Known rows, with every step that occurs:
A/R: [1.37 -1.29 1.77 -5.81 -2.23 2.70 -1.13 0.19 5.65 0.90 -4.00 1.03 -4.56 -3.08 3.75 -2.22 -0.89 -0.39 -0.66 -1.64 3.10 0.98 2.01 1.62 0.56 3.57 -1.14 0.93]
Y/M/Q/K: [0.81 0.99 -1.10 -3.69 -2.56 3.06 -0.35 -0.97 1.92 0.82 -2.02 7.68 -1.31 -4.51 4.65 -2.17 -1.36 -2.85 1.71 -2.02 3.01 1.67 1.06 -0.31 -2.34 4.35 0.31 0.91]
T/M: [2.56 1.98 -0.56 -5.04 -2.49 3.99 0.47 -1.95 3.34 -2.28 -5.33 3.50 -3.77 -4.79 1.85 -2.08 -1.99 -0.76 -0.33 -0.24 3.06 -3.29 -0.03 1.10 -2.44 4.88 -0.89 -0.25]
K/Q/M/T/Z/U/S/L: [2.63 2.07 2.29 -6.63 -3.11 2.79 -0.09 -3.04 2.37 -1.82 -0.56 0.92 -4.03 -0.46 2.84 -1.29 0.00 -0.09 1.53 0.30 4.94 -5.43 0.00 1.10 -0.68 2.23 -2.04 2.92]
M/T/Z/U/S: [0.62 1.62 2.06 -4.54 -3.35 2.99 -0.99 -4.68 2.60 -0.89 -0.66 2.06 -3.66 0.40 5.57 -2.29 -0.87 0.02 0.46 -1.11 5.36 0.06 2.17 -1.27 -0.62 2.95 -4.17 0.53]
K/Q/S/L: [3.64 2.35 1.04 -6.09 -3.43 3.98 -1.36 -1.24 4.20 -1.11 -1.02 1.21 -3.84 -4.56 1.62 -3.08 0.27 -0.71 -0.04 1.25 3.10 -5.26 -0.50 0.85 -0.54 3.30 -0.48 4.57]
Z/U: [2.85 3.40 0.77 -2.28 -1.14 1.26 0.71 -2.62 4.48 -1.49 -3.98 2.13 -4.67 0.04 3.41 -3.25 0.53 -1.25 0.47 -0.09 4.30 -1.26 3.41 -2.15 0.94 0.68 1.18 2.28]
J/L/S/A: [3.13 3.23 -1.94 -3.40 0.14 2.73 -2.89 -0.67 7.16 -0.79 -2.16 -0.82 -4.20 -6.47 2.27 -0.61 -0.37 -0.64 -2.52 2.78 2.37 -2.25 3.37 1.83 -0.87 2.67 -2.75 2.58]
S/A/R: [-0.18 1.95 1.81 -6.95 -1.53 1.42 1.09 0.84 6.34 0.80 -3.88 2.29 -2.81 -6.00 1.86 -3.82 -1.14 -1.11 -1.51 0.64 1.84 -3.36 2.41 3.13 0.76 2.18 0.33 0.30]
A/S/Q: [2.27 1.53 0.94 -5.76 -4.31 0.23 2.16 -1.91 4.19 2.44 -4.77 2.35 -3.76 -6.03 3.02 -3.25 -0.78 -3.88 -0.25 1.37 4.08 1.62 1.16 -1.06 0.70 2.70 -1.65 2.22]
T/Z/U/S/Q/F: [0.10 1.21 2.38 -3.04 -1.18 1.35 1.64 -4.03 3.73 -0.47 -3.79 -1.08 -6.00 0.61 3.22 -1.70 0.65 1.11 0.17 -1.78 3.13 -1.80 2.45 -1.17 1.43 -0.37 -1.14 0.32]
T/Z/U/S/L/J: [-0.84 1.53 1.98 -3.96 -1.96 1.65 2.25 -5.50 3.20 -0.06 -3.85 -0.87 -6.45 1.14 3.76 -2.14 0.72 0.30 -0.15 -1.34 3.59 -2.05 4.53 -1.54 1.37 0.70 -0.66 0.06]
M/Q: [-0.80 2.41 -1.49 -5.42 -4.09 1.38 -1.22 -0.40 4.27 1.22 -1.06 4.48 -3.74 -4.14 5.55 -7.04 -0.73 0.00 1.10 0.96 4.74 1.05 0.32 -1.41 -0.97 3.09 -2.89 0.22]
K/Q/M/T/Z/U/S/L/J: [1.89 2.81 1.96 -5.98 -3.11 2.88 -0.24 -3.81 1.79 -1.12 -0.66 0.07 -4.52 -0.41 2.93 -1.28 0.71 -0.08 1.04 -0.07 4.96 -5.24 0.71 0.43 -0.44 2.73 -1.39 2.60]
U/S/Q/M: [1.07 3.40 -0.30 -3.36 -1.98 1.60 1.33 -3.35 3.95 1.10 -1.75 0.49 -6.72 -2.63 4.97 -1.48 -1.83 -1.44 0.07 2.30 2.37 -2.68 0.36 1.28 -0.66 -1.75 -1.08 0.17]
F/Q: [0.92 2.77 1.13 -6.00 -3.02 4.69 3.45 1.40 5.49 0.55 -2.06 4.76 -5.75 -2.85 4.30 -1.93 -3.18 1.70 -0.99 -1.50 2.78 -2.03 -1.27 -0.83 -3.25 0.79 -2.04 -0.02]
M/T/Z/U: [0.49 1.89 2.02 -4.74 -3.40 2.94 -0.89 -3.84 2.57 -0.73 -1.32 2.91 -2.83 -0.54 5.30 -2.98 -0.44 0.01 0.60 -1.66 5.14 0.10 2.02 -1.31 -0.69 3.81 -3.22 0.61]
Y/M/Q: [1.31 1.06 -1.41 -4.56 -3.02 2.70 -0.87 -1.36 1.81 1.30 -1.56 8.23 -2.18 -4.55 3.59 -3.32 -2.19 -3.25 1.01 -1.68 4.31 -0.01 1.85 -0.40 -2.20 4.05 0.00 0.68]
M/T/Z: [-0.02 1.81 1.58 -5.66 -3.98 3.82 -1.50 -3.06 2.29 -0.17 -0.59 3.57 -2.95 -2.37 5.38 -2.98 -1.43 0.76 0.24 -1.59 4.46 -0.02 0.99 -0.28 -1.68 5.03 -4.17 -0.13]
K/Q/M/T/Z/U/S/A/R: [3.09 0.62 3.11 -7.01 -2.53 2.68 -0.16 -2.23 2.95 -1.71 -0.82 -0.09 -3.07 -0.63 2.01 -0.42 -0.31 0.33 1.10 -0.23 4.20 -5.30 0.22 2.11 0.33 2.12 -2.88 2.55]
J/L: [3.54 1.96 -1.21 -4.79 -0.62 3.94 -2.55 -0.66 4.75 -0.88 -2.21 -0.42 -5.00 -3.89 3.01 -1.90 -1.55 0.69 -1.39 0.70 3.80 -1.03 1.72 2.00 -0.58 3.50 -3.53 1.43]
U/S/Q: [0.50 3.44 -0.05 -4.20 -2.76 0.88 1.06 -3.67 3.74 1.53 -1.29 0.66 -7.27 -2.81 4.43 -3.24 -1.93 -1.67 -1.01 2.21 3.78 -2.17 0.88 0.48 -0.43 -0.76 -1.11 0.67]
F/Q/M/T/Z: [0.86 2.08 1.72 -5.52 -2.66 6.01 3.39 0.68 5.17 -0.12 -1.79 4.53 -3.96 -2.09 5.80 0.70 -2.93 2.41 0.88 -1.98 1.51 -2.10 -2.16 0.04 -4.00 0.24 -3.82 -1.14]
M/T/Z/U/S/A/R: [-0.10 0.72 2.92 -5.65 -3.00 2.37 -0.53 -4.03 3.48 -0.39 -1.18 1.34 -2.94 -0.39 4.99 -2.39 -0.67 -0.38 -0.08 -1.10 4.97 -0.33 2.68 -0.04 0.03 2.68 -3.94 0.41]
Z/U/S/Q: [1.89 3.49 0.73 -2.38 -1.63 -0.17 1.86 -4.53 4.32 -0.23 -3.11 0.11 -6.41 0.67 3.89 -3.22 0.24 -2.56 -0.10 1.51 4.91 -1.69 3.19 -1.75 1.38 -2.05 0.79 2.27]
K/Q/M/T/Z: [3.24 1.66 2.04 -6.68 -3.29 3.81 -1.05 -1.52 1.84 -1.61 -0.44 2.08 -3.03 -2.11 2.42 -1.04 -0.69 1.31 1.53 -0.84 3.93 -4.93 -1.16 1.46 -1.12 4.07 -2.67 2.19]

Rows:
[1.22 1.68 -1.83 -3.37 -3.44 3.50 -2.35 -0.52 5.65 0.47 -0.85 3.07 -2.45 -5.20 5.88 -5.07 -0.22 -0.22 1.75 1.39 2.09 1.38 -0.32 -1.51 -0.61 1.93 -3.86 0.89] | M/Q/S
[2.52 3.54 -0.12 -2.81 -1.59 4.76 -1.30 -1.22 3.89 -1.46 -1.62 4.00 -2.43 -3.36 6.00 -0.11 -1.46 0.04 2.27 0.17 1.69 -1.40 -0.26 1.20 -2.52 2.36 -2.06 -0.10] | Q/M/T
[0.12 2.58 1.77 -4.75 -2.48 5.25 4.29 2.08 5.63 -0.22 -2.70 4.00 -4.54 -2.76 5.94 0.01 -2.08 2.17 0.03 -2.06 0.70 0.38 -2.45 -0.79 -3.56 1.21 -1.64 0.39] | F/Q/K
[3.82 2.56 1.45 -6.17 -3.13 3.69 -1.52 -1.06 2.23 -1.77 -0.16 2.52 -3.11 -2.60 2.59 -1.47 -0.82 0.63 1.41 0.04 4.17 -4.85 -1.29 1.39 -1.38 4.10 -2.15 2.72] | K/Q/M/T
[2.74 3.17 -2.40 -2.90 -0.83 2.16 -2.70 -1.42 6.45 0.85 -2.72 -1.14 -5.09 -6.24 3.11 -1.23 0.40 -1.33 -2.24 2.43 3.13 -0.88 2.70 1.36 -0.69 2.29 -2.08 3.02] | J/L/S/Q
[2.92 2.00 0.91 -3.79 -2.36 6.85 2.33 1.21 6.99 -0.23 -1.80 3.35 -4.45 -3.84 4.67 -0.04 -2.71 1.54 -0.41 -1.04 0.20 -1.68 -1.89 -1.11 -3.06 -0.40 -2.94 0.73] | F/Q/S
[1.29 5.20 -1.07 -2.13 -1.10 1.15 -1.02 -0.93 7.38 -0.19 -2.36 2.94 -3.67 -7.33 2.54 -1.41 0.23 -1.88 -1.87 2.91 0.95 -3.06 3.63 -0.27 -1.23 1.90 0.66 2.29] | L/S/A
[2.34 2.93 -2.15 -2.34 -0.51 2.35 -2.30 -1.14 6.52 0.53 -3.12 -1.53 -4.52 -6.19 3.90 -0.31 0.96 -1.09 -1.74 2.07 2.07 0.33 2.11 1.37 -0.93 2.51 -1.92 3.28] | J/L/S/Q/K
[0.80 3.94 -0.69 -0.60 -2.14 0.72 -0.12 -3.30 6.16 1.33 -3.66 1.63 -3.70 -5.05 4.79 -0.43 2.20 -2.73 0.19 1.76 1.47 -1.20 2.78 -1.19 -0.86 0.24 0.72 2.54] | L/S/Q/M/T/Z/U
[-3.25 6.38 -1.00 -5.02 -3.16 1.88 0.74 -2.87 3.93 2.39 -3.81 2.64 -6.28 -5.26 4.57 -5.69 1.13 -2.28 -1.54 1.16 4.22 -2.53 3.57 -0.46 -1.26 3.65 3.75 0.93] | S/L/J
[2.14 2.20 1.12 -4.17 -3.01 0.56 0.67 -0.83 4.79 1.75 -4.58 1.45 -4.08 -6.39 2.64 -2.61 0.04 -2.81 -0.53 0.58 3.73 1.93 0.15 -1.29 0.33 2.50 -1.23 2.40] | A/S/Q/F
[0.17 2.32 -2.09 -4.60 -3.69 4.15 -0.42 -2.66 4.26 -0.57 -4.69 2.70 -2.60 -6.32 3.73 -4.20 0.11 -1.81 0.42 1.02 2.84 -1.55 -0.11 -0.29 -2.22 4.35 -1.58 -0.20] | T/M/Q/S/L/J
[2.17 0.68 1.08 -4.07 -2.66 3.86 -0.61 -3.80 0.66 -0.03 -1.81 7.04 -1.56 -1.85 3.41 -0.65 -1.86 -3.16 0.67 -3.36 4.66 -0.63 3.16 -0.33 -2.10 4.61 -0.14 0.92] | Y/M/T/Z/U
[3.15 3.12 -2.52 -2.36 -0.30 2.56 -2.55 -1.26 6.59 0.47 -3.06 -1.29 -4.75 -6.18 3.52 0.05 0.51 -1.17 -1.33 2.53 2.15 -1.24 2.27 1.82 -0.98 1.61 -2.04 2.71] | J/L/S/Q/M
[0.44 3.62 0.35 -4.15 -2.82 6.36 3.00 0.22 6.99 1.00 -2.40 2.84 -5.17 -4.56 5.13 -1.16 -1.27 0.40 -1.05 -0.39 0.77 -2.14 -0.69 -1.24 -3.15 -0.09 -0.85 0.82] | F/Q/S/L/J
[4.19 2.31 1.15 -5.99 -2.38 3.43 -0.53 -0.40 2.76 -1.74 -1.41 1.92 -4.09 -2.72 1.62 -1.29 -0.80 0.96 1.30 -0.10 3.15 -5.67 -1.01 1.58 -0.79 3.17 -0.92 2.65] | K/Q/M
[2.22 2.02 1.04 -2.70 -1.22 4.28 -0.24 -3.31 3.55 -1.86 -1.81 1.81 -3.22 -0.49 5.99 1.13 -1.05 0.45 2.49 -0.45 1.80 -1.58 0.88 0.62 -1.40 0.75 -3.26 -0.46] | Q/M/T/Z/U/S
[-0.43 3.95 0.47 -3.87 -3.00 1.08 2.28 -2.73 3.50 2.27 -4.19 2.58 -3.20 -3.80 5.19 -3.18 0.77 -2.05 1.56 0.46 2.49 -2.30 0.37 0.83 -0.33 -0.12 1.02 0.48] | S/Q/M/T/Z/U
[2.18 3.33 -0.62 -2.57 -1.99 5.15 -1.07 -1.49 6.68 -0.57 -2.77 1.95 -3.42 -6.26 4.62 -2.45 0.02 -1.94 0.38 2.04 0.07 -1.90 0.89 0.31 -1.22 1.28 0.23 2.38] | Q/S/L
[-0.22 2.13 1.95 -4.78 -3.83 2.06 -0.11 -4.93 2.39 0.27 -1.06 1.92 -3.78 -0.40 5.63 -3.18 -0.44 -0.77 0.32 -0.70 5.46 -0.24 1.84 -1.07 -0.39 2.23 -3.24 0.61] | M/T/Z/U/S/Q
[1.98 3.78 0.79 -2.02 -1.60 0.62 1.35 -4.78 4.19 -0.52 -2.57 0.34 -5.39 0.85 4.97 -2.16 0.26 -2.58 0.68 1.58 4.60 -1.48 2.62 -1.35 0.71 -2.22 -0.01 1.99] | Z/U/S/Q/M/T
[1.62 2.60 1.32 -3.24 -1.04 3.86 0.46 -2.95 3.98 -1.75 -2.02 1.93 -2.53 -1.39 5.34 0.71 -1.04 0.19 2.20 0.13 1.46 -2.79 1.11 1.29 -1.14 0.27 -2.80 -0.70] | Q/M/T/Z/U/S/A
[1.31 1.92 2.05 -4.67 -2.18 5.50 3.74 -0.82 5.27 -0.64 -1.54 3.21 -4.81 0.12 5.95 1.39 -2.73 1.91 0.99 -1.54 2.26 -2.07 -1.24 -0.66 -3.33 -1.41 -4.03 -0.70] | F/Q/M/T/Z/U/S
[4.60 2.52 1.37 -5.76 -2.63 3.96 -1.05 -0.42 4.28 -1.59 -0.74 0.93 -2.64 -5.16 0.35 -2.48 -0.48 0.06 -0.33 1.13 1.92 -6.19 -0.61 1.38 0.14 2.88 -1.33 3.86] | K/Q/S/A
[2.66 1.63 0.93 -5.08 -4.02 1.09 1.78 -2.12 4.06 2.02 -4.30 2.49 -2.61 -5.82 4.17 -1.59 -0.67 -3.84 0.97 1.42 3.39 1.77 0.47 -0.35 -0.13 2.23 -2.47 1.75] | A/S/Q/M/T
[0.61 2.28 -1.43 -4.40 -2.46 3.30 -1.44 -0.48 4.19 -1.96 -4.15 3.45 -3.26 -5.60 2.85 -4.01 -0.67 0.23 0.34 -0.44 4.04 -1.25 -1.67 -0.14 -2.69 4.67 -2.16 -0.43] | T/M/Q/F
[2.94 3.20 -2.38 -2.49 -0.79 2.69 -3.18 -1.74 6.21 0.56 -2.11 -0.89 -4.14 -6.11 4.19 -0.17 0.45 -1.55 -1.33 2.54 2.86 -0.63 2.05 1.70 -1.46 2.19 -2.81 2.78] | J/L/S/Q/M/T
[3.83 1.48 2.36 -5.95 -2.77 3.28 -0.66 -2.88 2.07 -2.27 -0.25 0.61 -3.88 -0.01 2.64 -0.48 -0.43 0.84 1.62 -0.32 4.53 -4.88 -0.27 0.77 -0.43 2.34 -3.04 2.65] | K/Q/M/T/Z/U/S
